Each row was made from one small tree. Brackets hold a mark, then the marks that hang from it, in alphabetical order. Every link used is in the known rows. Write each row's tree.
In the rows, zero is written as 128.
Known rows
{P A {N {Z C S}}}: [159 128 110 128 134 119 127 134 122 133 113 140 159 150  96 119 151 153
 130 125 136 111 110 135 152 139]
{E {A P} G}: [145 139 143  93 106 139 136 142 105 112 112 112 153 100 123 123  69 128
 137 125 132  98  75 141  70 116]
{Z {N P}}: [140 117 152  97 114 151 140 151 152 112 137 152 139  83 129 143 151 123
  87 130 135  84 123 165 152 131]
{P A N}: [175 131 165 138 134 143 135 135 128 108 108 135 126 162 126 137 162 135
 120 130 136 121 101 127 123 109]
{P A}: [161 130 171 113 127 153 146 134 115 104 115 138 132 147 128 143 149 138
 120 129 132 116  92 136 129 104]
{N P}: [135 115 166 114 117 147 151 147 140 115 126 129 119  81 130 144 146 131
  91 125 131  78 125 151 142 124]
{K C G {J {P A}} {X U}}: [100 157 232  91 131 124 151 131  85 113 169 143 126 152 115 160 129 160
 122 138 102 129 162 137  73 131]
{A {P {N {Z C}}}}: [146 139 127 171 120 117 134 141 139 130 118 133 149 120  99 131 129 144
 112 108 137  94 107 131 112 152]
{A {P {N {Z C S}}}}: [146 133 115 140 123 117 121 143 136 141 111 146 149 120  98 108 125 147
 125 109 139  89 117 151 125 160]
{X U}: [144 131 175 127 127 143 148 148 137 104 146 108 117  94 143 162 166 149
 104 122 128 113 106 141 121 117]
{K C X}: [132 132 206 114 133 140 148 145 122 115 161 129 112 117 128 157 111 137
  96 110 130 134 131 157 118 146]
{J {K C X} {P A N}}: [160 157 197 150 122 126 140 124  81 125 135 131  91 205 125 137 141 129
 113 133 116 159 100 143  72 133]
{J {P A {N Z}}}: [165 140 146 181 127 128 140 134 125 125 108 125 134 204 118 140 153 136
 124 133 126 113  96 113  93 124]
{K G}: [144 136 202  95 119 144 143 147 142  98 126 112 140  72 129 147 150 151
  94 126 125 121 120 166 129 135]
{J {K X}}: [146 124 202 117 109 143 146 141 118 131 143 111 104 116 129 156 147 138
 101 124 128 142  78 164 116 122]
{A P}: [147 134 175 125 116 150 139 144 129 113 113 145 120 114 130 131 126 133
 113 113 135  94 100 151  98 125]
{A {P N}}: [162 137 166 147 123 139 129 145 139 116 105 142 115 131 128 125 140 129
 114 113 138  97 109 142  94 130]
{E {A {P N}} G}: [158 141 134 116 114 128 126 142 117 117 104 108 147 119 123 116  82 124
 136 125 136 104  84 133  63 125]
{S Z}: [146 136 176 130 118 155 146 142 160  72 131 115 123  97 134 139 149 138
  93 115 132  89 102 140 137 121]
{N {P A} {Z C}}: [124 119 116 125 118 130 156 132 116 125 128 141 166 116  95 140 133 146
 112 131 129  70 115 124 160 129]
{S {Z C {N P}}}: [130 133 113  98 107 147 143 139 161  73 149 158 156  56 115 130 147 129
  78 128 133  76 123 155 174 140]
{S {Z N}}: [152 140 165 116 114 160 135 147 173  72 141 137 140  98 134 139 158 130
  88 120 135  96  97 156 149 129]
{E G}: [147 132 141 110 121 147 142 152 129 109 129 104 153  80 134 148 128 141
 100 122 133 117 102 158 114 112]
{E {A {P {N Z}}} G}: [148 138 131 148 109 116 128 148 130 135 111  93 166 131 107 123  70 130
 137 121 135  79  81 121  70 137]

Write each row's tree
[124 114 104  98 120 128 142 134 111 136 122 150 166 114  91 119 131 148
 124 131 131  69 125 145 171 135] | {N {P A} {Z C S}}
[150 137 189 134 107 141 148 136 100 130 134 120  94 143 134 153 146 132
 105 134 118 158  75 161  82 124] | {J {K X} P}
[142 122 125 113 124 126 137 145 134 131 130 128 156  79 105 135 141 158
 107 114 134 113 108 159 158 150] | {N {Z C S}}
[148 132 164 177 119 128 131 150 154 134 112 122 132 148 115 131 130 136
 117 107 138  76 107 130  99 144] | {A {P {N Z}}}
[134 137 106  92 110 150 144 127 138  69 139 176 167 105 109 123 146 128
 100 137 132  73 115 141 174 120] | {S {Z C {N {P A}}}}
[139 117 101  64 117 141 129 145 134 118 135 176 154  52 111 120 151 133
  95 132 136 100 134 185 178 145] | {Z C {N P} S}
[147 126 154 147 121 127 118 153 148 145 105 136 134 144 113 108 129 139
 129 109 141  70 116 154 110 151] | {A {P {N {Z S}}}}
[112 154 235  84 127 130 149 130  86 116 149 153 131 156 108 151 117 149
 114 135 106 136 156 145  78 135] | {K C G {J {P A}} X}
[127 160 237 107 107 128 147 137  98 116 155 111 108 116 128 149 127 144
  87 131 105 160 119 184  76 159] | {J {K C G X} P}
[156 125 120 137 130 116 126 145 146 136 123 125 150  99 101 128 155 154
 107 115 137 117 120 150 153 156] | {P {N {Z C S}}}
[ 92 141 252  82 129 123 149 151 126 119 188 116 125  77 117 172 132 166
  97 119 112 115 174 154 104 147] | {K C G J {X U}}
[124 147 207 149 138 115 141 143 117 130 173 131  89 141 127 168 148 146
 102 121 115 136 163 123  66 141] | {K C {J {P N}} {X U}}
[152 145 127 105 115 149 137 138 160  65 147 148 158  75 120 139 156 138
  84 120 134 117  99 155 160 136] | {S {Z C N}}
[160 132 123 160 131 121 141 132 125 123 122 126 159 152  98 143 151 150
 118 124 134 117 100 115 142 133] | {P A {N {Z C}}}
[166 135 133 153 129 128 127 137 119 138 100 139 134 202 117 116 151 138
 138 134 128 108 107 136 106 132] | {J {P A {N {Z S}}}}
[158 119 157 144 129 126 124 155 159 141 116 111 133 125 117 128 154 146
 112 114 139  95 119 151 139 148] | {P {N {Z S}}}
[127 113 152 133 116 139 152 140 129 130 123 128 148 144 108 141 134 138
 116 130 130  52 113 127 147 120] | {N {P A} Z}
[150 155 212 114  98 135 145 138 117 103 117 101 114  95 135 142 173 147
  89 139 109 148  88 176  87 136] | {J {K G} P}
[108 143 205  87 124 132 147 131  93 118 153 145 134 161 117 163 147 159
 134 151 107 127 139 131  78 109] | {K G {J {P A}} {X U}}
[164 141 181 141 129 134 138 131 110 121 102 151 111 174 116 144 175 138
 119 138 122 123 116 110  81 101] | {K {J {P A N}}}
[143 121  93  55 120 144 130 132 110 115 125 191 166 104 105 113 148 132
 119 142 136  94 125 170 177 128] | {Z C {N {P A}} S}
[114 147 209 117 135 129 151 131  81 123 169 151 106 175 121 164 131 148
 125 130 110 127 142 120  70 118] | {K C {J {P A}} {X U}}
